Every row comes from one small tree of marks. The marks that hang from a mark follow it in brackets, in alphabetical order. Every link used is in the known rows. Which tree was each row made from?
Known rows
D(E N(F(C) Y(S(L)))): [-0.21  0.00  0.24 -0.02  0.00 -0.03 -0.05  0.12  0.06  0.36  0.26 -0.17
  0.18  0.22  0.26 -0.03 -0.25  0.09 -0.22 -0.05 -0.16 -0.14  0.07  0.01]
N(D F(C) Y): [-0.23 -0.11  0.13 -0.08 -0.11  0.04  0.07 -0.03 -0.05  0.39  0.13 -0.10
  0.27  0.13  0.14  0.07 -0.17  0.22 -0.16 -0.06 -0.20 -0.10 -0.10 -0.29]
S(Y(N(F(C)))): [-0.13 -0.09  0.20 -0.01 -0.02 -0.05  0.04  0.15  0.08  0.08  0.05 -0.10
  0.12 -0.01  0.02  0.12 -0.20  0.06 -0.06 -0.05 -0.20 -0.10  0.02 -0.01]
Y(N(D(E) F(C)) S(L)): [-0.14 -0.18  0.36 -0.08 -0.03 -0.03 -0.25 -0.05  0.13  0.44  0.04 -0.03
  0.16  0.22  0.08  0.11 -0.31  0.10 -0.03 -0.16 -0.17 -0.02  0.03  0.01]
L(S): [-0.02 -0.09  0.07 -0.02  0.15  0.06 -0.10  0.05  0.08  0.07 -0.04 -0.08
  0.00  0.03  0.02 -0.26 -0.09 -0.07  0.01 -0.04  0.04 -0.03  0.02  0.11]
D(N(Y(S))): [-0.14  0.00  0.19  0.05  0.09  0.03  0.03  0.13  0.15  0.13  0.10 -0.16
  0.04  0.07  0.11 -0.06 -0.22  0.06 -0.08 -0.03 -0.21 -0.14 -0.03 -0.01]
V(F): [-0.06 -0.03 -0.03 -0.08 -0.14 -0.06 -0.10 -0.21  0.02  0.03  0.09 -0.10
 -0.02  0.05  0.13  0.03  0.06  0.01 -0.04 -0.01 -0.01 -0.03 -0.07  0.05]
D(E N(F(C) Y)): [-0.24  0.07  0.19 -0.04 -0.02 -0.04  0.02  0.11 -0.02  0.27  0.27 -0.15
  0.19  0.23  0.31 -0.01 -0.16  0.09 -0.28 -0.02 -0.17 -0.13  0.02 -0.04]
Y(N(D(E) F(C))): [-0.21 -0.05  0.26 -0.11 -0.08 -0.04 -0.10 -0.07 -0.05  0.24  0.06  0.00
  0.18  0.23  0.19  0.14 -0.12  0.11 -0.17 -0.08 -0.18  0.00 -0.08 -0.10]
L(S(Y(N(D F)))): [-0.14 -0.14  0.20 -0.03  0.12  0.06 -0.05  0.16  0.15  0.17 -0.05 -0.13
  0.09  0.01  0.03 -0.16 -0.25  0.03 -0.07 -0.08 -0.07 -0.11  0.00  0.10]
D(E): [-0.02  0.11  0.00  0.04 -0.02 -0.08  0.00 -0.01 -0.06  0.07  0.03  0.02
  0.05  0.08  0.13 -0.05 -0.01  0.04 -0.14 -0.02  0.10 -0.04  0.09  0.12]
D(E N(F(C) Y(S))): [-0.23  0.05  0.24  0.03  0.00 -0.06 -0.04  0.09  0.03  0.35  0.27 -0.16
  0.19  0.22  0.29 -0.08 -0.24  0.11 -0.24 -0.06 -0.19 -0.15  0.07  0.01]
D(N(Y)): [-0.16  0.02  0.14 -0.02  0.07  0.05  0.09  0.14  0.10  0.04  0.11 -0.15
  0.04  0.08  0.13  0.00 -0.14  0.04 -0.12  0.02 -0.19 -0.12 -0.07 -0.06]
Z(V(F(C))): [ 0.10 -0.09  0.11 -0.03 -0.09 -0.16 -0.15 -0.15 -0.12 -0.08  0.22 -0.22
 -0.04  0.10 -0.01 -0.05 -0.12  0.04 -0.04 -0.01  0.02  0.12 -0.09  0.09]
N(D(E) F(C) Y(S(L))): [-0.20 -0.12  0.20 -0.02 -0.08 -0.01 -0.04 -0.03  0.03  0.58  0.14 -0.10
  0.29  0.17  0.15  0.01 -0.32  0.24 -0.16 -0.12 -0.12 -0.14  0.04 -0.13]
Y(N(D(E))): [-0.15  0.01  0.21 -0.05 -0.01 -0.03 -0.04 -0.04  0.00  0.10 -0.07  0.03
  0.08  0.16  0.14  0.11 -0.11  0.10 -0.13 -0.06 -0.10 -0.03 -0.08  0.01]
S(L Y(N)): [-0.02 -0.17  0.17 -0.12  0.03  0.04  0.05  0.24  0.23  0.00 -0.05 -0.10
  0.01 -0.07 -0.09  0.26 -0.24 -0.03  0.04  0.00 -0.06 -0.11  0.02  0.06]
C(F): [ 0.03 -0.07  0.09 -0.09 -0.09 -0.09 -0.06 -0.11 -0.03  0.09  0.11 -0.15
  0.04  0.05  0.04 -0.01  0.07  0.06 -0.07 -0.05  0.01 -0.03  0.01 -0.05]
Z(V(F)): [ 0.07 -0.04  0.05 -0.01 -0.08 -0.13 -0.08 -0.14 -0.12 -0.11  0.15 -0.19
 -0.07  0.09 -0.05 -0.06 -0.09  0.06 -0.08  0.00  0.07  0.05 -0.10  0.13]
L(S(Y(N(D F(C))))): [-0.12 -0.18  0.24 -0.05  0.11  0.03 -0.09  0.16  0.15  0.18  0.00 -0.14
  0.12  0.02  0.05 -0.16 -0.27  0.02 -0.04 -0.09 -0.10 -0.06  0.01  0.08]
V(F Z): [ 0.03  0.08 -0.18 -0.15 -0.22 -0.15 -0.18 -0.17  0.08 -0.08  0.15 -0.07
 -0.08  0.07 -0.01 -0.06  0.13 -0.01 -0.05  0.11 -0.05 -0.09 -0.18  0.04]
D(E N): [-0.10  0.12  0.15 -0.02  0.01 -0.03 -0.05  0.12  0.05  0.08  0.15 -0.06
  0.06  0.13  0.21 -0.01 -0.11  0.05 -0.23 -0.02 -0.01 -0.02  0.03  0.13]
R(V): [ 0.05 -0.01 -0.02  0.06 -0.06 -0.10 -0.03 -0.07 -0.01  0.01  0.07 -0.06
  0.01  0.05 -0.03 -0.01  0.05  0.01  0.00 -0.02  0.13  0.08  0.00  0.03]

Write each row's tree
[-0.17  0.11  0.18  0.09  0.07 -0.05  0.02  0.11  0.09  0.21  0.13 -0.13
  0.09  0.15  0.24 -0.11 -0.23  0.11 -0.22 -0.04 -0.11 -0.17  0.07  0.12] -> D(E N(Y(S)))
[-0.18  0.02  0.06 -0.07 -0.15  0.01 -0.03 -0.04 -0.06  0.35  0.08  0.04
  0.21  0.12  0.09  0.07 -0.07  0.23 -0.27 -0.07  0.06 -0.02 -0.02 -0.05] -> N(D(E) F)
[-0.10 -0.10  0.20  0.00  0.14  0.02 -0.05  0.17  0.16  0.13 -0.07 -0.12
  0.08  0.00  0.06 -0.19 -0.26  0.04 -0.08 -0.09 -0.02 -0.10  0.04  0.18] -> L(S(Y(N(D(E)))))
[-0.16  0.06  0.05  0.04 -0.02  0.00  0.15 -0.02 -0.01  0.24 -0.05 -0.04
  0.16  0.08  0.15 -0.01 -0.17  0.23 -0.20 -0.04 -0.01 -0.16 -0.04 -0.05] -> N(D(E) Y)
[-0.10 -0.16  0.21 -0.03  0.13  0.02 -0.08  0.16  0.13  0.14  0.01 -0.16
  0.09  0.02  0.05 -0.18 -0.23 -0.03 -0.02 -0.07 -0.11 -0.08  0.03  0.09] -> L(S(Y(N(F(C)))))
[-0.11 -0.03  0.19  0.02 -0.01 -0.05  0.07  0.16  0.12  0.07 -0.06 -0.05
  0.10 -0.05  0.03  0.11 -0.24  0.15 -0.12 -0.06 -0.10 -0.10  0.01  0.09] -> S(Y(N(D(E))))
[-0.19 -0.10  0.35  0.03 -0.03 -0.09 -0.23 -0.10  0.04  0.42  0.04 -0.02
  0.19  0.21  0.15  0.00 -0.28  0.15 -0.08 -0.17 -0.23 -0.03  0.03  0.01] -> Y(N(D(E) F(C)) S)
[-0.15 -0.12  0.30  0.04  0.01 -0.08 -0.20 -0.08  0.04  0.29  0.06 -0.05
  0.11  0.19  0.09 -0.02 -0.21  0.03  0.03 -0.13 -0.30 -0.05  0.04 -0.02] -> Y(N(F(C)) S)
[-0.12 -0.09  0.30  0.07  0.05 -0.04 -0.16 -0.06  0.14  0.24 -0.11  0.00
  0.06  0.10  0.04 -0.01 -0.28  0.12  0.01 -0.15 -0.20 -0.04 -0.02  0.06] -> Y(N(D) S)
[-0.07 -0.07  0.06  0.09  0.08  0.01  0.08  0.02  0.10  0.18 -0.04 -0.11
  0.03  0.03  0.01 -0.06 -0.20  0.04  0.06 -0.03 -0.10 -0.21  0.05 -0.02] -> N(Y(S(L)))
[-0.08 -0.12  0.18  0.01  0.16  0.03 -0.04  0.18  0.16  0.06 -0.07 -0.14
  0.03 -0.02  0.02 -0.19 -0.22 -0.03 -0.01 -0.06 -0.06 -0.11  0.03  0.15] -> L(S(Y(N)))
[ 0.08  0.05 -0.15 -0.04 -0.21 -0.21 -0.15 -0.19  0.05 -0.05  0.17 -0.11
 -0.04  0.09 -0.04 -0.05  0.14  0.00 -0.03  0.05  0.10  0.01 -0.12  0.05] -> R(V(F Z))
[-0.23 -0.01  0.18  0.01  0.03  0.05  0.03  0.12  0.09  0.25  0.17 -0.17
  0.11  0.13  0.12 -0.04 -0.20  0.09 -0.14 -0.03 -0.24 -0.18 -0.03 -0.07] -> D(N(F Y(S)))
[ 0.10 -0.01 -0.09 -0.07 -0.23 -0.23 -0.21 -0.20  0.05 -0.02  0.23 -0.13
  0.00  0.11  0.00 -0.05  0.11 -0.01  0.00  0.04  0.04  0.07 -0.12  0.01] -> R(V(F(C) Z))
[-0.08 -0.17  0.17 -0.14 -0.01  0.05  0.06  0.23  0.19  0.08  0.00 -0.11
  0.06 -0.02 -0.09  0.28 -0.22 -0.01  0.00 -0.01 -0.08 -0.13  0.02  0.01] -> S(L Y(N(F)))
[-0.24 -0.05  0.11  0.01 -0.06  0.03  0.05 -0.02  0.03  0.54  0.05 -0.07
  0.23  0.16  0.09  0.01 -0.28  0.27 -0.21 -0.10 -0.05 -0.23  0.03 -0.07] -> N(D(E) F Y(S(L)))
[-0.10 -0.16  0.20 -0.16 -0.04  0.05  0.04  0.22  0.19  0.17 -0.01 -0.08
  0.11  0.00 -0.05  0.29 -0.28  0.08 -0.09 -0.04 -0.03 -0.12  0.01  0.03] -> S(L Y(N(D(E) F)))
[-0.12 -0.14  0.24 -0.03  0.10  0.01 -0.10  0.15  0.13  0.21  0.01 -0.14
  0.13  0.04  0.09 -0.18 -0.27  0.04 -0.09 -0.10 -0.07 -0.08  0.04  0.12] -> L(S(Y(N(D(E) F(C)))))
[-0.13 -0.05  0.12  0.11  0.03  0.01  0.06 -0.03  0.11  0.31 -0.08 -0.06
  0.13  0.01  0.03 -0.08 -0.28  0.24 -0.06 -0.09 -0.12 -0.16 -0.03 -0.06] -> N(D Y(S))
[-0.06 -0.21  0.21 -0.16 -0.01  0.04  0.01  0.22  0.19  0.10  0.05 -0.12
  0.08 -0.01 -0.06  0.28 -0.24 -0.02  0.03 -0.02 -0.12 -0.08  0.02 -0.01] -> S(L Y(N(F(C))))
[-0.18 -0.11  0.24 -0.07  0.02  0.05 -0.04  0.14  0.13  0.28  0.24 -0.19
  0.13  0.15  0.12  0.02 -0.24  0.04 -0.08 -0.03 -0.26 -0.10 -0.02 -0.12] -> D(N(F(C) Y(S(L))))
[-0.23 -0.02  0.04  0.11 -0.01 -0.01  0.10 -0.04 -0.03  0.34  0.07 -0.12
  0.15  0.12  0.05 -0.10 -0.15  0.12 -0.07 -0.05 -0.19 -0.27  0.05 -0.12] -> N(F Y(S))
[-0.09 -0.20  0.20 -0.17 -0.03  0.08  0.04  0.22  0.21  0.14 -0.02 -0.09
  0.09 -0.03 -0.09  0.30 -0.27  0.07 -0.04 -0.03 -0.07 -0.10 -0.02 -0.01] -> S(L Y(N(D F)))
[-0.03 -0.19  0.21 -0.14  0.01  0.07  0.04  0.24  0.25  0.06 -0.07 -0.08
  0.04 -0.07 -0.09  0.28 -0.28  0.05  0.01 -0.03 -0.04 -0.08 -0.02  0.04] -> S(L Y(N(D)))
[-0.15 -0.05  0.15  0.01 -0.01 -0.03  0.08  0.16  0.07  0.06  0.01 -0.09
  0.10 -0.02  0.00  0.12 -0.18  0.08 -0.09 -0.03 -0.17 -0.14  0.02  0.02] -> S(Y(N(F)))
[-0.23 -0.06  0.19  0.05 -0.08 -0.05 -0.02 -0.07 -0.02  0.57  0.14 -0.09
  0.30  0.17  0.19 -0.06 -0.30  0.28 -0.20 -0.14 -0.17 -0.14  0.04 -0.12] -> N(D(E) F(C) Y(S))
[-0.15 -0.16  0.13  0.00 -0.02  0.00  0.00 -0.01  0.02  0.39  0.16 -0.15
  0.18  0.13  0.07 -0.02 -0.21  0.05  0.02 -0.06 -0.22 -0.17  0.05 -0.18] -> N(F(C) Y(S(L)))
[ 0.07  0.01 -0.10 -0.19 -0.24 -0.19 -0.27 -0.18  0.08 -0.04  0.24 -0.10
 -0.03  0.08  0.04 -0.06  0.09 -0.04  0.01  0.09 -0.12  0.00 -0.17 -0.02] -> V(F(C) Z)
